Each row was made from one small tree. The marks that hang from a mark follow it in brackets, in the order of their numbers. Every link used is in the known rows. Write each row's tree.
Known rows:
Q_856(Q_888(Q_19(Q_749) Q_292)): [.16,-.07,.06,.03,-.12,.24,.08,.28,-.04,.42,.25,-.10,-.03,.13,.13,.30,-.30,-.21,.11]
Q_888(Q_19 Q_292 Q_969(Q_843)): [.07,-.14,.23,.07,-.19,.03,.05,.17,-.09,.53,.29,.04,-.14,-.29,-.18,.51,.04,-.28,.10]
Q_888(Q_292 Q_969(Q_843(Q_463))): [.04,-.14,.20,.05,-.19,-.10,.04,.12,-.11,.27,.31,-.08,.01,-.20,-.13,.33,-.13,-.14,.01]
Q_292(Q_888(Q_19)): [.05,.09,-.05,.05,.04,.00,.16,-.04,.05,.18,.26,-.17,-.12,.10,-.08,.19,-.02,-.21,.06]
Q_888(Q_969(Q_843(Q_463))): [-.03,-.13,.17,.07,-.12,-.25,.00,-.05,-.12,.09,.28,-.04,.17,-.11,-.06,-.03,-.06,-.08,-.04]
Q_969(Q_843): [-.04,-.13,.09,-.08,-.11,-.09,-.06,-.03,-.02,-.05,.00,-.16,.06,.01,-.05,.03,.14,.08,.00]
Q_292(Q_888(Q_969(Q_843))): [-.06,.05,.04,.11,-.02,-.12,.09,-.01,-.04,.04,.36,-.16,.02,.09,-.10,.22,.03,-.11,.01]
Q_749(Q_19 Q_463 Q_856(Q_888)): [.18,-.04,.20,.01,.23,-.19,.21,.57,-.39,.35,.44,-.10,-.32,.21,.13,-.29,-.08,-.08,-.12]
Q_749(Q_292 Q_461 Q_463 Q_856(Q_888)): [.23,-.01,-.03,-.05,-.02,-.23,-.19,.49,-.28,.36,.61,-.26,-.38,-.12,.23,.02,-.26,.02,-.09]
Q_888(Q_969): [-.05,.00,.11,.14,-.02,-.06,.01,.03,-.09,.12,.21,.16,.07,-.11,-.04,.08,-.02,-.10,-.01]
Q_969(Q_843(Q_463)): [.02,-.19,.09,-.11,-.14,-.27,-.01,-.12,-.04,-.04,.11,-.29,.15,.01,-.04,-.15,-.06,.03,-.05]
Q_888(Q_19): [.07,-.05,.03,.00,-.03,.04,.05,-.03,.01,.27,.07,.03,-.09,-.09,-.05,.07,.03,-.18,.06]
Q_19(Q_749(Q_292(Q_888) Q_461 Q_856)): [.03,.03,-.19,.12,-.01,.07,-.06,.21,.01,.06,.60,-.30,-.32,.16,.04,.31,-.18,-.04,-.10]
Q_292(Q_888): [-.01,.12,-.08,.05,.06,-.02,.12,-.02,.04,-.01,.22,-.19,-.05,.16,-.06,.15,-.03,-.08,.01]
Q_856(Q_888(Q_19)): [.12,-.04,.07,.00,-.07,.05,.02,.17,-.09,.31,.10,-.01,.06,.10,.17,.03,-.18,-.17,.12]
Q_292(Q_888(Q_19(Q_749(Q_461)) Q_969)): [.01,.06,-.04,.19,-.01,.03,.12,-.02,.03,.21,.55,-.14,-.07,.08,-.09,.31,-.13,-.29,.01]
Q_856(Q_888(Q_19 Q_969)): [.09,-.05,.15,.10,-.09,.00,.03,.20,-.16,.39,.25,.10,.11,.02,.14,.09,-.20,-.24,.12]
Q_749(Q_19): [-.05,-.03,.00,.05,.05,.03,.03,.35,-.13,-.01,.07,.19,-.26,.12,.00,-.01,.15,-.10,-.08]
Q_856(Q_888): [.07,-.01,.04,.00,-.06,.03,-.03,.19,-.10,.11,.06,-.03,.12,.17,.20,-.01,-.20,-.04,.07]
Q_292(Q_888(Q_969)): [-.04,.12,.00,.15,.05,-.07,.12,.00,-.03,.06,.36,-.08,-.01,.08,-.08,.20,-.06,-.15,.01]
Q_856(Q_888(Q_19 Q_292 Q_969)): [.14,-.05,.16,.09,-.14,.10,.05,.33,-.15,.51,.27,.08,.00,-.05,.10,.34,-.24,-.27,.14]
Q_292(Q_888(Q_19 Q_969(Q_843(Q_463)))): [.03,-.01,.07,.10,-.04,-.18,.16,-.08,-.04,.24,.46,-.20,.01,.03,-.13,.19,-.06,-.27,.03]
Q_749(Q_461): [.03,-.02,-.11,.01,-.11,.01,-.25,.04,.01,-.09,.04,-.01,-.04,-.09,.07,.14,-.06,-.01,-.06]
Q_19(Q_749(Q_292 Q_463 Q_856)): [.08,-.02,-.01,.03,.10,.00,.14,.19,-.07,.23,.64,-.30,-.26,.10,.02,-.04,-.19,.03,-.14]

Which tree is each row?
[.05,-.17,.20,.12,-.19,.18,.11,.14,-.02,.51,.49,-.06,-.12,-.15,-.18,.53,-.06,-.29,.05]  Q_888(Q_19(Q_749) Q_292 Q_969(Q_843))
[.02,.08,.02,.15,.03,-.05,.16,-.02,-.02,.26,.40,-.06,-.07,.02,-.11,.26,-.03,-.28,.06]  Q_292(Q_888(Q_19 Q_969))
[.10,-.03,.07,.04,.16,.01,.22,.03,-.05,.17,.51,-.33,-.08,.19,-.01,-.16,-.22,.03,-.15]  Q_19(Q_749(Q_463 Q_856))
[.07,.07,-.05,.10,.09,.04,.22,-.04,.05,.21,.42,-.28,-.15,.22,-.09,.20,-.09,-.20,.02]  Q_292(Q_888(Q_19(Q_749(Q_856))))
[.11,-.07,.05,.04,-.07,.14,.06,.15,-.04,.29,.25,-.08,.08,.20,.17,.05,-.26,-.17,.08]  Q_856(Q_888(Q_19(Q_749)))
[.09,-.03,.10,.09,.14,-.08,.09,.57,-.31,.21,.19,.06,-.31,.28,.13,-.03,.02,-.10,-.02]  Q_749(Q_19 Q_856(Q_888))
[-.01,.02,.06,.11,-.03,-.09,.14,-.04,-.03,.23,.41,-.14,-.04,.03,-.13,.27,.04,-.24,.05]  Q_292(Q_888(Q_19 Q_969(Q_843)))
[.09,-.06,-.02,.06,.01,.09,.10,.11,.00,.36,.40,-.11,-.27,.01,-.04,.16,-.06,-.18,.01]  Q_888(Q_19(Q_749(Q_292 Q_856)))
[.06,-.05,-.05,.01,-.01,.11,.00,-.01,.04,.00,.48,-.26,-.01,.11,.05,-.06,-.27,.01,-.18]  Q_19(Q_749(Q_461 Q_463))
[.01,-.01,-.08,.09,.04,.08,.06,.19,-.02,.13,.47,-.20,-.27,.14,.02,.14,-.12,.01,-.07]  Q_19(Q_749(Q_292 Q_856))
[.06,-.07,-.10,.05,-.12,.15,-.06,.08,.06,.26,.37,-.05,-.23,-.05,.00,.24,-.09,-.20,-.01]  Q_888(Q_19(Q_749(Q_292 Q_461)))
[.00,.02,-.06,.08,.03,.07,.15,.13,.00,.15,.77,-.26,-.17,.10,-.02,.07,-.23,-.07,-.13]  Q_19(Q_749(Q_292(Q_888(Q_969)) Q_463))
[-.11,.06,-.11,.14,.00,-.03,-.01,.59,-.18,.13,.51,.18,-.53,.04,-.03,.32,.16,-.22,-.05]  Q_749(Q_19 Q_292(Q_888(Q_969)))
[-.05,.02,-.20,.14,-.11,.13,-.11,.16,.06,.00,.61,-.16,-.19,.08,.03,.35,-.19,-.09,-.10]  Q_19(Q_749(Q_292(Q_888(Q_969)) Q_461))
[.03,-.04,-.13,.01,-.07,.11,-.08,.15,.02,.06,.62,-.23,-.20,.01,.07,.06,-.24,.01,-.17]  Q_19(Q_749(Q_292 Q_461 Q_463))
[.05,-.06,.09,.21,-.02,.02,.11,.14,-.09,.48,.61,.05,-.20,-.10,-.07,.25,-.08,-.28,.00]  Q_888(Q_19(Q_749(Q_292 Q_856)) Q_969)
[.04,.06,-.21,.11,.02,-.14,-.18,.69,-.24,.12,.53,-.02,-.77,.05,.05,.40,.11,-.14,-.11]  Q_749(Q_19 Q_292(Q_888) Q_461 Q_856)
[.17,-.05,.09,.00,-.12,.15,.04,.30,-.08,.43,.12,-.02,-.05,.04,.12,.28,-.22,-.20,.16]  Q_856(Q_888(Q_19 Q_292))
[.04,-.02,-.15,.09,-.02,-.11,-.26,.71,-.27,.13,.38,.11,-.72,-.06,.08,.29,.14,-.09,-.12]  Q_749(Q_19 Q_292 Q_461 Q_856)
[.18,.08,-.12,-.01,.07,-.27,-.09,.35,-.18,.27,.71,-.37,-.51,-.12,.05,.15,-.14,-.01,-.14]  Q_749(Q_292(Q_888) Q_461 Q_463 Q_856)
[.13,-.03,.16,.01,.28,-.21,.23,.43,-.32,.27,.39,-.07,-.41,.10,-.01,-.28,.06,-.05,-.18]  Q_749(Q_19 Q_463 Q_856)
[.05,-.02,-.06,.09,.01,.10,.05,.28,-.07,.18,.51,-.21,-.20,.22,.11,.14,-.22,-.01,-.03]  Q_19(Q_749(Q_292 Q_856(Q_888)))
[.00,-.07,.06,.19,-.07,.08,.07,.10,-.03,.42,.56,.11,-.14,-.14,-.07,.25,-.09,-.30,.01]  Q_888(Q_19(Q_749(Q_292)) Q_969)
[.08,-.02,.14,.10,-.12,.08,.02,.34,-.16,.32,.23,.06,.06,.01,.13,.29,-.26,-.14,.11]  Q_856(Q_888(Q_292 Q_969))
[.16,-.05,.06,.02,.16,-.21,-.02,.47,-.31,.18,.43,-.10,-.46,.02,.05,-.15,.00,-.06,-.23]  Q_749(Q_19 Q_461 Q_463 Q_856)
[-.02,.08,-.05,.18,.13,-.17,.07,.68,-.29,.27,.60,.06,-.68,.08,-.04,.30,.16,-.20,-.06]  Q_749(Q_19 Q_292(Q_888(Q_969)) Q_856)
[.13,-.03,-.06,.00,.07,-.22,-.15,.71,-.34,.27,.63,-.05,-.73,-.13,.08,.03,.03,-.06,-.21]  Q_749(Q_19 Q_292 Q_461 Q_463 Q_856)
[.09,-.03,-.13,.08,-.05,-.11,-.28,.84,-.33,.22,.43,.08,-.64,.06,.23,.29,-.01,-.12,-.07]  Q_749(Q_19 Q_292 Q_461 Q_856(Q_888))
